Each row was made from one small tree. The marks that hang from a mark follow it in brackets, in alphabetical order. Every link used is in the known rows. Write each row's tree.
Known rows:
bateve{doronim zanun}: [ 1.14 -0.84  1.18  1.07  0.76  2.12  0.88 -1.79  2.86  0.83 -2.01 -0.88
 -1.14  0.05 -0.28  0.73 -0.21  0.78 -2.33  1.77]
zinuk{fabov{bateve} fakaneg}: [ 2.65 -1.12 -1.43  1.84  3.24  2.72  0.34 -1.50  2.53 -2.90  3.54 -0.09
 -3.32  0.15 -0.59 -0.15 -2.61  0.27 -1.07 -2.44]
fabov{bateve{zanun}}: [ 2.70 -0.95  0.37  0.48  0.80  2.80  0.76 -1.93  1.93  0.63 -0.16 -0.58
 -1.67 -0.49 -0.70  0.04 -1.40 -0.44 -1.34  1.20]
fakaneg{zinuk{kelumug}}: [-0.04 -2.02  0.37  2.33  1.41  3.36  2.55 -0.68  2.48 -3.99  4.09 -2.04
 -3.33 -2.06 -1.92  0.71 -1.51 -1.19 -3.61 -1.10]
nurug{doronim{bateve{zanun{ketud}}}}: [ 0.03 -2.96  0.19  0.64  0.19  0.87  1.91 -0.90  0.15  1.73 -3.30 -1.04
 -1.82  1.00  1.28  1.17 -0.40 -1.27 -3.87  2.63]
ketud{kelumug zanun{bateve}}: [-2.99  0.01  2.55  1.69 -0.15  1.37  0.89 -0.15  2.04  1.86 -1.38  0.71
 -0.90  1.57  0.60  3.24 -0.59 -1.56 -3.30  2.74]
fabov{bateve{doronim zanun}}: [ 3.46 -0.75  0.72  0.78  1.27  3.26  0.40 -2.69  3.47  1.29 -1.43 -0.62
 -1.44  0.22 -0.53 -0.53 -0.28  0.73 -1.63  1.53]
fabov{bateve}: [ 2.50 -0.89 -0.19  1.01  1.45  1.77  0.18 -0.80  2.51 -1.39 -0.12 -0.28
 -1.82 -0.71 -0.91 -0.14 -0.86 -0.30 -0.70  0.15]
zinuk{fakaneg}: [ 0.53 -1.04 -0.06  2.17  1.44  1.96  1.12  0.39  1.67 -2.51  0.30 -0.59
 -2.03 -0.42  0.17  1.14 -2.40 -0.21 -2.70 -0.48]
fakaneg{zinuk{fabov{bateve}}}: [ 1.76 -1.74 -1.35  2.22  2.87  3.51  0.86 -1.93  2.76 -2.84  5.25 -0.59
 -3.74 -0.72 -2.63  0.71 -1.43  0.20 -0.30 -2.43]
kelumug{bateve}: [-0.20 -0.73  0.95  1.46 -0.66  0.46  0.17 -2.10  2.17 -0.80  0.14  0.08
 -1.26 -0.94 -1.17  0.84 -1.53 -1.36 -1.87  0.48]
doronim{bateve{zanun{ketud{kelumug}}}}: [-0.77 -1.78  0.88  0.55 -0.39  1.72  0.60 -0.52  0.77  3.02 -1.64 -0.23
 -1.42  0.80  0.35  2.10 -1.37 -2.11 -5.60  2.20]
fabov{bateve{doronim zanun{ketud{kelumug}}}}: [ 1.04 -0.68  2.00  0.60  0.89  3.46 -0.74 -2.10  3.04  3.64 -1.15 -0.26
 -1.86  1.54  0.25  0.46 -0.81  0.08 -5.03  2.90]
kelumug{bateve{zanun}}: [-0.10 -0.67  1.42  0.89 -1.32  1.54  0.72 -3.19  1.62  1.23  0.06 -0.16
 -1.16 -0.71 -0.97  1.02 -2.11 -1.39 -2.35  1.51]
nurug{doronim{bateve{zanun}}}: [ 0.91 -3.12 -0.66  0.89  0.39  0.84  2.70 -1.22  1.55  0.45 -3.39 -0.99
 -0.86  0.06  0.47  1.43  0.18 -1.06 -2.10  0.87]
bilu{fakaneg{zinuk{fabov kelumug{bateve}}}}: [-1.60 -3.08 -0.02  3.85  1.29  4.72  1.95 -3.52  3.02 -4.45  7.08 -0.50
 -3.54 -2.14 -2.52  0.93 -3.51 -1.55 -3.26 -3.93]
ketud{zanun}: [-1.17 -0.15  1.29  1.10 -0.31  0.21  0.91  0.17  0.80 -1.07 -0.34 -0.01
 -1.45 -0.10  0.12  2.05 -0.71 -0.92 -1.64  2.27]
fakaneg{zinuk{kelumug{bateve{doronim}}}}: [ 0.06 -1.49  1.46  2.61  0.37  3.71  1.74 -3.64  4.39 -2.31  3.82 -1.35
 -2.86 -1.50 -2.40 -0.14 -1.05 -1.10 -4.28 -0.94]
fakaneg{zinuk{fabov{bateve} kelumug}}: [ 2.07 -1.97 -0.98  1.90  3.25  4.26  1.79 -2.37  3.48 -4.34  7.24 -1.46
 -4.72 -1.48 -2.66 -0.58 -1.62 -0.70 -2.01 -3.12]
zanun{bateve ketud}: [-0.87 -0.52  1.88  1.43  0.84  1.66  0.19 -0.32  0.65  1.21 -1.96 -0.22
 -2.31  1.27  0.35  0.52 -1.15 -0.85 -2.79  3.11]
zinuk{kelumug}: [ 0.71 -1.18  0.56  1.15  1.18  1.32  1.64 -0.36  2.46 -3.35  1.43 -1.41
 -2.52 -1.54 -0.66 -0.12 -1.08 -1.30 -3.27 -0.31]

Which tree is each row?
[ 1.03 -0.88  0.92  1.60  1.39  3.66  1.56 -5.12  3.78 -1.15  4.67 -0.77
 -3.46  0.13 -0.66 -0.82 -2.92 -0.70 -4.74 -1.55]
zinuk{fabov fakaneg kelumug{bateve{doronim zanun}}}
[-3.29  0.11  2.44  1.36 -1.80  0.29  0.06 -1.61  2.13  1.05  0.74  1.14
 -0.68  0.28 -0.43  3.11 -1.42 -2.23 -3.95  1.92]
ketud{kelumug{bateve} zanun}
[-0.19 -0.51  2.33  1.69  1.46  2.03 -0.16 -1.13  2.28  1.88 -3.27 -0.27
 -2.01  1.91  0.48 -0.03 -0.05  0.18 -3.02  3.28]
zanun{bateve{doronim} ketud}
[-1.70 -0.52  2.67  1.81  1.22  2.23 -0.59 -0.70  3.10  3.02 -2.83  0.22
 -1.48  2.36  0.71  1.33 -0.08 -0.13 -5.01  2.94]
zanun{bateve{doronim} ketud{kelumug}}
[-0.21 -0.38  2.73  0.84 -1.10  1.85 -0.50 -3.68  1.76  3.11 -1.20 -0.18
 -1.74  0.89 -0.23 -0.01 -1.43 -0.64 -4.27  3.64]
kelumug{bateve{doronim zanun{ketud}}}
[ 0.21 -1.50  1.06  2.09  0.99  4.46  2.07 -5.60  4.08 -1.01  6.34 -1.23
 -3.87 -0.77 -2.71 -0.14 -1.67 -0.76 -3.97 -1.46]
fakaneg{zinuk{fabov kelumug{bateve{doronim zanun}}}}
[ 0.30 -0.64  2.06  0.70  0.44  2.02  0.04 -1.46  1.33  2.17 -1.95 -0.90
 -1.96  1.00  0.43  0.35 -0.78  0.44 -3.86  3.62]
bateve{doronim zanun{ketud}}
[ 2.03 -1.68  0.73  1.23  2.74  5.73  1.29 -4.17  3.05 -0.45  6.09 -1.82
 -5.25  0.31 -1.67 -1.37 -1.57 -0.08 -4.55  0.01]
fakaneg{zinuk{fabov{bateve{doronim zanun{ketud}}} kelumug}}
[ 2.94 -1.82 -0.08  1.59  2.93  5.71  2.03 -4.33  4.45 -1.76  6.07 -1.77
 -4.50 -0.58 -2.30 -0.99 -0.95  0.26 -3.03 -1.92]
fakaneg{zinuk{fabov{bateve{doronim zanun}} kelumug}}
[-0.60 -0.73  1.40  1.05  0.57  3.11  1.13 -3.98  0.84 -0.66  5.91 -0.82
 -4.61  0.45 -0.22 -0.61 -4.65 -2.14 -6.14 -0.07]
zinuk{fabov fakaneg kelumug{bateve{zanun{ketud}}}}
[-0.05 -1.93 -0.55  2.24  2.59  3.11  2.26 -1.48  2.68 -4.80  6.83 -1.61
 -4.35 -1.56 -2.34  0.68 -1.54 -0.74 -2.87 -2.88]
fakaneg{zinuk{fabov kelumug}}
[-1.35 -3.00  0.34  2.99  1.96  6.45  0.38 -2.44  1.73  0.93  5.00  0.02
 -3.46  0.47 -1.07  2.31 -3.81 -0.15 -4.50 -1.09]
bilu{fakaneg{zinuk{fabov{bateve{zanun{ketud{kelumug}}}}}}}
[ 1.31 -1.64  0.30  1.03  2.22  5.30  1.60 -3.28  1.42 -1.08  7.29 -1.74
 -5.53 -0.36 -1.82 -0.89 -2.79 -1.09 -4.33 -0.34]
fakaneg{zinuk{fabov{bateve{zanun{ketud}}} kelumug}}
[ 0.20 -0.96  0.01  1.89  1.50  2.17  1.32 -3.17  2.81 -3.81  5.97 -0.49
 -3.82 -0.74 -1.09 -0.34 -3.54 -1.71 -4.00 -2.89]
zinuk{fabov fakaneg kelumug{bateve}}
[ 3.82 -1.18 -0.20  1.23  3.36  4.92  1.61 -3.98  4.22 -1.76  4.40 -1.25
 -4.00  0.30 -0.38 -1.76 -2.21  0.31 -3.83 -1.85]
zinuk{fabov{bateve{doronim zanun}} fakaneg kelumug}
[ 2.63 -0.73  0.30  1.14  2.87  4.02 -0.15 -3.23  2.17  1.07  2.26 -0.44
 -3.83  1.95  0.40 -0.90 -2.51  1.03 -3.44  0.65]
zinuk{fabov{bateve{doronim zanun{ketud}}} fakaneg}
[ 1.83 -0.71  1.14  0.16  0.42  2.81 -0.02 -1.68  0.47  1.91 -0.25 -0.63
 -2.64  0.42  0.03 -0.32 -2.01 -0.69 -2.92  3.05]
fabov{bateve{zanun{ketud}}}
[-0.51 -1.52  1.59  1.87 -0.80  4.42  2.58 -3.90  2.30 -0.90  4.84 -1.63
 -3.02 -1.81 -2.37  0.44 -2.77 -2.39 -4.51 -0.12]
fakaneg{zinuk{kelumug{bateve{zanun}}}}
[-0.92 -0.66  2.31  1.28 -0.84  2.20  0.00 -3.52  4.15  3.07 -0.76  0.22
 -0.37  0.55 -0.78  1.65 -0.97 -0.63 -4.51  1.46]
ketud{kelumug{bateve{doronim zanun}}}
[-0.64 -1.31  1.93  1.61  0.65  4.37  1.24 -5.33  2.72  0.19  6.37 -1.42
 -4.63  0.13 -2.10 -0.41 -2.12 -0.96 -5.53  0.29]
fakaneg{zinuk{fabov kelumug{bateve{doronim zanun{ketud}}}}}
[-2.58  0.24  2.77  1.61 -1.29  0.71 -0.34 -2.35  3.77  1.69 -0.50  1.05
 -0.37  0.94 -0.28  2.55 -0.26 -1.17 -4.25  2.15]
ketud{kelumug{bateve{doronim}} zanun}
[-2.37  0.15  2.99  1.95  0.35  1.88  0.49 -0.93  3.58  2.62 -2.57  0.65
 -0.64  2.24  0.62  2.55  0.61 -0.42 -3.53  2.95]
ketud{kelumug zanun{bateve{doronim}}}
[ 3.10 -1.16 -0.60  0.99  2.88  4.46  1.97 -3.15  2.66 -2.43  5.53 -1.17
 -4.28 -0.25 -0.50 -1.25 -3.47 -0.80 -3.38 -2.07]
zinuk{fabov{bateve{zanun}} fakaneg kelumug}
[-0.87 -3.02  0.42  4.23  1.77  4.96  1.58 -4.28  4.55 -3.73  5.97 -0.59
 -3.33 -1.55 -2.39  0.34 -2.35 -0.43 -3.70 -3.71]
bilu{fakaneg{zinuk{fabov kelumug{bateve{doronim}}}}}
[ 0.24 -0.75  1.59  0.26  0.39  2.94 -0.45 -1.20  1.53  3.06  0.08 -0.14
 -2.03  0.96  0.13  1.00 -2.07 -0.89 -4.79  2.72]
fabov{bateve{zanun{ketud{kelumug}}}}
[-0.78 -2.95  0.92  3.58  1.09  6.17  2.26 -5.46  4.03 -1.78  5.84 -0.91
 -3.19 -1.21 -2.19  0.42 -3.01 -0.45 -4.19 -2.70]
bilu{fakaneg{zinuk{fabov kelumug{bateve{doronim zanun}}}}}
